Each row was made from one walk, in order. Every step used is in the known rows, and no mark comes twice. Write each row's walk.
Known rows:
W, M, Z: [ 0.71  0.31 -0.39 -3.14  1.62  2.94 -0.13 -1.37  1.71 -1.08  0.32 -1.10
  1.44  2.30 -1.55  1.11 -1.27 -0.95  4.37 -1.99  2.48  0.30 -0.64]
Y, Z: [ 0.98 -0.18 -1.17  0.04 -1.70  1.69  0.05 -2.75 -2.09 -0.09 -0.27  0.58
  3.39  2.20 -2.38  0.03 -1.19 -0.06 -0.09 -1.68  0.16  1.05 -0.36]
M, W: [ 1.26 -0.08 -0.14 -2.22  0.73  1.46  0.59 -1.94 -1.93 -0.62  0.83  0.01
  2.99  1.10 -1.97 -0.53 -1.14  0.61  0.95 -0.34  2.03  1.03 -2.28]
K, W: [ 1.03 -0.51 -0.71 -0.81 -0.50  1.53  0.43 -2.12  0.20 -1.25 -0.21  1.26
  0.74  1.98 -2.39  0.24 -0.64  0.80  2.31 -2.05  1.35  1.78 -0.89]
C, G, W: [ 1.10 -0.68 -1.64  0.49 -1.00  1.25  0.57 -1.83  1.85  1.00 -2.75  0.68
  1.69  0.96 -2.60 -1.18 -0.02 -0.07 -0.57 -1.88  1.06  1.37 -1.65]
K, W, M, Z: [ 0.66  0.05 -0.96 -2.74  1.34  2.60  0.12 -1.31  2.75 -2.30 -0.23  0.02
  0.21  2.72 -1.71  0.72 -0.82 -0.36  4.92 -2.68  2.47  1.10 -0.51]
M, W, K: [ 0.62 -0.28 -0.04 -1.90  1.48  2.12  0.59 -2.17 -3.58  0.19 -0.57 -0.53
  1.67  0.47 -2.13 -0.45 -0.70  0.57  0.73 -0.69  1.85  1.93 -2.54]
C, G: [ 0.96 -0.40 -0.36 -0.02 -0.19  1.12  0.80 -2.08  0.83  0.68 -1.34  0.47
  3.21  1.46 -2.24 -0.35 -0.57  0.04 -0.21 -1.42  1.57  0.84 -1.78]
C, G, Z, Y: [ 0.98 -0.62 -2.39  0.97  0.10  1.05 -0.13 -2.38 -5.36  0.15 -1.20  1.08
  3.32  0.44 -2.27 -0.28  0.50 -1.17  0.44 -1.13  0.35 -0.21 -1.76]
J, M, Z, G, W, K: [ 0.74 -0.10 -1.95 -2.17 -0.13  2.79 -0.64 -1.18 -1.80 -0.62  0.16 -1.82
  3.41  2.14 -1.84  1.68 -0.77  0.69  1.27 -0.59  2.79  1.40 -1.45]
K, W, G: [ 0.23 -0.54 -0.68  0.21  0.71  2.23  0.23 -2.30  2.12 -1.55 -1.04  0.52
  0.76  1.18 -2.11  0.59 -0.55  1.23  2.87 -2.67  0.83  1.19 -0.37]
W, Z: [ 0.52 -0.21 -0.06 -1.01  0.72  2.85  0.07 -2.60 -0.58 -1.25 -0.24 -0.01
  3.45  1.55 -1.54  0.55 -0.74 -0.21  2.66 -2.33  0.09  0.58  0.17]
Y, Z, M, W, K: [ 1.40 -0.08 -2.57 -1.72 -0.18  2.27  0.18 -2.44 -4.58  1.08  0.39  0.15
  4.85  1.60 -2.82 -1.86 -1.05  0.45 -1.01 -1.38  0.58  2.53 -2.49]
Y, Z, W: [ 1.52 -0.12 -1.80 -0.55 -1.31  1.78 -0.62 -3.38 -3.48 -1.04  0.27  0.91
  5.01  1.39 -2.41 -0.11 -0.93  0.17 -0.82 -1.40 -0.36  0.55 -0.38]
W, G: [ 0.27 -0.34 -0.05  0.12  0.91  2.56 -0.03 -2.44  1.08 -0.19 -0.59 -0.54
  2.19  0.56 -2.03  0.91 -0.92  0.86  2.03 -1.99  0.66  0.39 -0.49]
Y, Z, W, G: [ 0.83 -0.16 -1.74  0.39 -0.27  2.44 -0.80 -3.55 -1.83 -1.34 -0.47  0.22
  5.11  0.65 -2.15  0.15 -0.86  0.56 -0.37 -2.02 -0.81  0.06  0.07]
Z, W: [ 1.76 -0.28 -0.84 -1.68  0.13  1.88 -0.50 -2.98 -2.62 -0.89  0.92  0.76
  3.94  0.50 -2.36  0.43 -0.72  0.59  0.55 -0.93  0.75  0.56 -1.15]
M, Z, W, G: [ 0.53  0.29 -1.29 -1.64  2.19  2.88 -0.81 -2.31 -0.91 -1.92 -0.15 -0.88
  4.13  0.78 -1.36  1.60 -1.12  0.19  1.85 -0.75  2.20 -0.97 -0.58]
K, W, G, Z: [-0.16 -0.79 -1.57  1.42  0.60  1.82  0.12 -2.49  0.77 -1.63 -1.51  0.96
  0.50  0.67 -1.95 -0.07 -0.29  0.68  3.37 -2.90 -0.08  0.06 -0.32]
C, G, W, M, Z: [ 0.76 -0.17 -1.86 -1.23  0.59  2.20  0.28 -1.10  4.06  0.08 -2.76 -0.50
  1.12  1.64 -1.99 -0.72 -0.20 -1.15  1.92 -2.47  2.08  0.76 -1.34]
J, M, Z, W: [ 1.49  0.23 -0.63 -3.49 -0.27  2.36 -0.42 -1.49  0.10 -1.84  2.05 -0.71
  5.76  2.38 -1.81  1.88 -1.07  0.19  1.62  0.03  2.62 -0.19 -2.12]

Write each row's walk:
[ 0.69  0.13 -1.24 -2.22  1.89  2.85 -0.60 -2.33 -4.11 -0.83 -0.74 -0.65
  2.84  0.97 -1.82  1.36 -0.83 -0.24  1.15 -0.48  2.49  0.37 -1.31]
M, Z, W, K
[ 1.78 -0.21 -0.66 -2.79  0.96  2.62 -0.68 -2.76  0.03 -1.33  1.14  0.16
  3.23  0.60 -2.24  0.16 -0.61  0.07  2.64 -2.21  0.31  0.70 -0.79]
Z, W, M
[ 1.21 -0.60 -1.91 -0.09 -0.02  1.40 -0.54 -3.18 -4.25 -0.84  0.23  1.28
  3.40  0.01 -2.21 -0.41 -0.46 -0.11  1.25 -1.21 -0.33 -0.73 -1.03]
G, Z, W
[ 0.89  0.36 -1.72 -1.84  1.43  2.05 -0.68 -1.86 -4.30 -1.24  1.08 -1.05
  4.14  2.28 -1.17  1.72 -1.74  0.50  1.46 -0.10  3.48  0.10 -0.18]
M, Z, G
[ 2.16 -0.05 -1.71 -3.32  0.73  1.83  0.37 -1.73 -2.53  0.70  2.39  0.34
  5.04  1.31 -2.61 -1.62 -1.25  0.96  0.59 -0.57  1.94  1.96 -3.29]
Z, M, W
[ 1.80 -0.12 -2.66 -1.04 -1.66  2.03 -0.14 -2.53 -2.77  1.02  1.17  0.85
  5.30  2.40 -2.93 -1.06 -1.29  0.31 -0.47 -1.83  0.14  1.80 -1.31]
Y, Z, M
[ 0.72 -0.52 -1.47 -0.46 -0.28  2.89 -0.12 -2.30  0.42 -0.72 -1.80  0.25
  1.58  1.00 -2.04 -0.36 -0.16 -0.30  2.15 -2.77 -0.36  1.19  0.18]
G, W, Z
[ 0.46 -0.40 -0.67 -0.81  0.55  2.49  0.30 -2.43  0.81 -2.41 -0.71  0.98
  1.95  2.03 -1.73  0.29 -0.39  0.29  3.42 -3.00  0.29  1.40  0.24]
K, W, Z
[ 0.88  0.21 -0.60 -2.66  0.70  2.91 -0.59 -1.61  1.59 -2.13  1.30 -1.37
  5.76  1.75 -1.53  2.06 -1.02  0.57  2.08 -0.51  2.18 -0.73 -1.73]
J, M, Z, W, G
[ 0.60 -0.81 -1.45 -0.10 -0.56  2.57  0.01 -2.23 -1.67  1.31 -2.72  0.04
 -0.99  0.26 -2.95 -0.25 -0.01  0.19  0.75 -2.12  0.53  2.48 -1.26]
G, W, K
[ 0.24 -0.58 -2.06  1.14  1.20  2.47 -0.93 -2.76 -5.27 -0.72 -0.49  0.04
  2.29 -0.45 -1.95  0.94  0.16 -0.34  2.65 -1.74 -0.52 -0.66 -0.47]
W, G, Z, Y
[ 0.67 -0.33 -1.56 -0.73  1.10  2.38 -0.33 -2.69 -1.87 -2.98  0.21  0.51
  3.54  2.01 -1.37  0.59 -0.60  1.11  2.89 -2.67  0.63  1.41  1.02]
K, W, Z, G
[ 1.01 -0.45 -0.52 -2.02  0.40  2.28  0.26 -1.92  3.03 -1.62  0.03  0.68
 -0.04  2.01 -2.27  0.01 -0.50  0.27  4.42 -3.33  0.92  1.94 -0.56]
K, W, M
[-0.19 -0.64 -1.07  1.50  0.79  2.14 -0.10 -2.68 -0.64 -0.32 -1.14 -0.02
  1.89  0.04 -1.86  0.19 -0.65  0.24  2.55 -2.26 -0.30 -0.82 -0.42]
W, G, Z
[ 0.65 -0.77 -1.84  0.21  0.67  1.99 -0.54 -3.36 -5.66 -0.12 -0.99  0.82
  2.25 -0.51 -2.41 -0.31 -0.08 -0.14  1.05 -1.57 -0.49  0.06 -1.35]
G, Z, W, K
[ 1.20 -0.47 -2.49 -0.77  0.14  3.21 -0.92 -2.38 -4.21 -1.14 -1.17  0.30
  2.01  0.50 -2.20  0.41  0.60 -0.83  2.23 -2.26 -0.55  1.38  0.17]
G, W, Z, Y
[ 0.73 -0.12 -1.11 -0.91  1.36  2.71 -0.65 -2.91 -3.44 -1.83  0.86 -0.54
  5.21  1.50 -1.16  0.85 -1.06  0.74  2.07 -1.99  0.44  0.63  1.05]
W, Z, G
[ 0.63 -0.57 -1.57  0.50 -0.10  2.09  0.42 -2.10  2.27 -0.12 -3.22  0.41
  2.77  1.02 -2.03 -1.12  0.20 -0.59  0.52 -2.76  0.11  0.97 -0.64]
C, G, W, Z
[ 0.54 -0.69 -1.38  1.32 -0.26  0.70  0.67 -2.33 -0.79  0.57 -1.86  1.02
  2.90  0.88 -2.11 -1.05 -0.29 -0.60  0.39 -1.67  0.54 -0.36 -1.71]
C, G, Z
[ 1.57 -0.38 -2.70 -1.60  0.48  1.37  0.23 -2.04 -4.22  0.58  1.57  0.91
  4.41  0.71 -2.39 -2.21 -0.94  0.21  1.26 -0.87  0.79  0.50 -2.95]
G, Z, M, W
[ 1.21 -0.54 -1.69 -1.16  0.75  2.06 -0.72 -2.99 -1.82 -1.21  0.47  0.74
  2.77  0.05 -2.05 -0.62 -0.35 -0.63  3.07 -2.34 -0.71 -0.60 -0.78]
G, Z, W, M
[ 0.24 -0.74 -2.48  1.16  0.98  2.18 -0.61 -2.58 -3.55 -2.01 -0.98  1.05
  0.83  0.27 -2.14  0.63  0.40  0.22  3.46 -2.47 -0.21  0.29 -0.29]
K, W, G, Z, Y
[ 1.24  0.34 -1.30 -2.53  1.21  2.25 -0.59 -2.17 -2.71 -1.63  0.57 -0.17
  4.01  1.52 -1.65  1.29 -1.18 -0.22  1.32 -0.17  2.68 -0.44 -1.03]
M, Z, W
[ 1.45 -0.51 -2.55 -0.33 -0.54  1.76 -0.78 -2.37 -3.34 -0.19  0.07 -0.05
  2.61  0.87 -2.20  0.08 -0.76  1.29  0.34 -1.31  1.12  1.62 -0.06]
Z, G, W
[ 0.52 -0.84 -1.56  0.81 -0.34  1.81  0.56 -2.04  0.35  1.73 -4.02  0.21
  0.47  0.40 -2.84 -1.03  0.34 -0.11 -0.70 -2.18  0.86  2.16 -1.87]
C, G, W, K
